Each row comes from the steps of one path. Every step used is in the known rows, and no mark comes twice. Write the path behind each row, first mark first.
(in the rows, 128 means zero)
Known rows
veba > kare > besi > kudig: [122 144 142 163 112 138  94 135 107 133 126  77 146 150 138 139 103 132]
kudig > lifim: [162 117 191  97  97 121 125 117 143 136 106 160 152 140  99 117 181 148]
kare > besi > kudig: [ 85 103 140 113 167 165 165 119 114 113 135  86 139  83 154 141  71 145]
fisem > besi > veba > kare: [136 142 128 121 144 138 131 133 109  88 103 150 122 156 109 133 115 135]
fisem > besi > kudig: [ 82  88 142  99 162 156 150 138 105  87 150 129 145  99 151 124  68 163]
kare > besi: [120 110 134  99 136 148 161 126 121  97  97  86 137 104 155 143 107 114]
veba > kare > besi > kudig > lifim: [127 141 180 156 100 135  75 126 101 141 103  91 147 159 118 121 119 141]
lifim > besi > kudig: [ 99 168 126 103 162 152 188 151 167 195 173  92 178  92 125 131  82 135]
lifim > besi > veba > kare: [154 220 112 122 142 137 171 143 167 197 125 110 151 149  86 140 127 104]
besi > kudig > fisem: [113 130  86 150 135 145 110  99 158 147 207 137 163  84 128 150  96 184]
kare > besi > veba: [123 132 127 102 177 162 193 107 125 100  94 118 115 103 121 156 107 123]
besi > kudig > lifim > fisem: [124 139 181 128 127 139 114 103 138 146 171 138 177  91  93 129 159 145]
lifim > kudig > veba > kare: [151 114  71 168 109  90 152 182 108 190 126 151  83 169 174 128 188  52]
veba > kare > besi: [150 148 137 150  85 126  88 141 113 121  96  74 141 168 137 137 134 104]
fisem > besi > veba: [119 119 126  89 171 149 177 125 117  77 109 160 122 118 118 138 102 142]
kudig > veba: [150 134  81 136  98 100 156 100 141 142 132 165  65 132 172 145 160  90]
fisem > besi > kudig > veba > kare: [ 95 114 122 139 126 129 110 122  87 108 137 141  94 131 166 118  84 132]
veba > besi > kudig > lifim: [121 157 175 109 153  91 157 143 140  99 147 128 139 127 115 106  92 168]
fisem > besi > kudig > lifim > veba > kare: [101  71 188 113 138 136 104 134 106 107 109 147 116 143 113  94 113 168]
besi > veba > kare: [173 180 110 158 134 126 147 122 152 140 135 157 124 170  87 166 161 131]

Write each row's path
[ 88  54 185  87 161 145 138 125 113  97 115 159 114 115 118  97 105 175]
fisem > besi > kudig > lifim > veba
[149  98 111 102 155  76 201 159 189  89 127 133  73 150 129 124 147 123]
lifim > veba > besi
[121  77  70 115 138 127 129 178 114 138 138 138 149 106 156 115 130 110]
lifim > kudig > fisem > besi
[162 196 186 104 118 128 129 122 153 192  87 142 154 159  58 108 165 131]
kudig > lifim > besi > veba > kare
[124 155 116 176  99 136  55 114 114 135 135  80 150 139 132 137  98 140]
veba > kare > besi > kudig > fisem
[ 89 117 111 128 147 162 115  94 125 117 147  90 151  68 147 138  62 159]
kare > besi > kudig > fisem
[136  87  67 136 135 101 197 175 120 178 132 161  79 133 183 131 176  62]
lifim > kudig > veba
[135 104  79 160 116 104 150 176  90 177  99 127  76 159 183 122 164  46]
lifim > kudig > veba > kare > besi
[145 161  79 141 109 131  59  96 131 101 130 150 138 126 107 133 111 154]
kudig > fisem > besi > veba > kare
[134 141  75 115 134 140  97  89 140  90 137 162 134  97 113 134 101 162]
kudig > fisem > besi > veba
[170 155 183 108  80 114  94 108 146 126 120 134 176 116  86 123 218 103]
kudig > lifim > fisem
[122 147 102 182 113 113 119 107 126 168 173 148  90 142 155 143 124 129]
besi > kudig > veba > kare
[132 166 176 160  89 134  54 120 101 132 115  74 161 142 106 123 145 111]
veba > kare > besi > kudig > lifim > fisem
[130 123  84 111 100 131  73 105 136  88 141 136 153  98 139 126 104 154]
kudig > fisem > besi
[120  91 117 115 181  91 205 156 181 102 155 134  79 135 128 122 116 147]
lifim > veba > besi > kudig
[143  96  57 135 131 120 142 172 141 169 159 142 156 110 148 134 159 110]
lifim > kudig > fisem
[126  79 129 150 139 127 137 138 149 133 117 104  84 159 126 132 145 128]
lifim > veba > kare > besi > kudig
[158  86 196 119  98 112  99 119 139 135  62 136  97 177  91 101 194 131]
kudig > lifim > veba > kare > besi
[120 169 115 154  95 120  76 114 101 103 157 108 135 105 141 127 146  70]
lifim > fisem > besi > kudig > veba > kare
[165 173 194 118  89 122  64 106 112 106  91 146 155 139  65 108 198 104]
kudig > lifim > fisem > besi > veba > kare
[ 79  95 118 113 149 137 148 116  96  99 139 151  93 101 171 120  75 138]
fisem > besi > kudig > veba
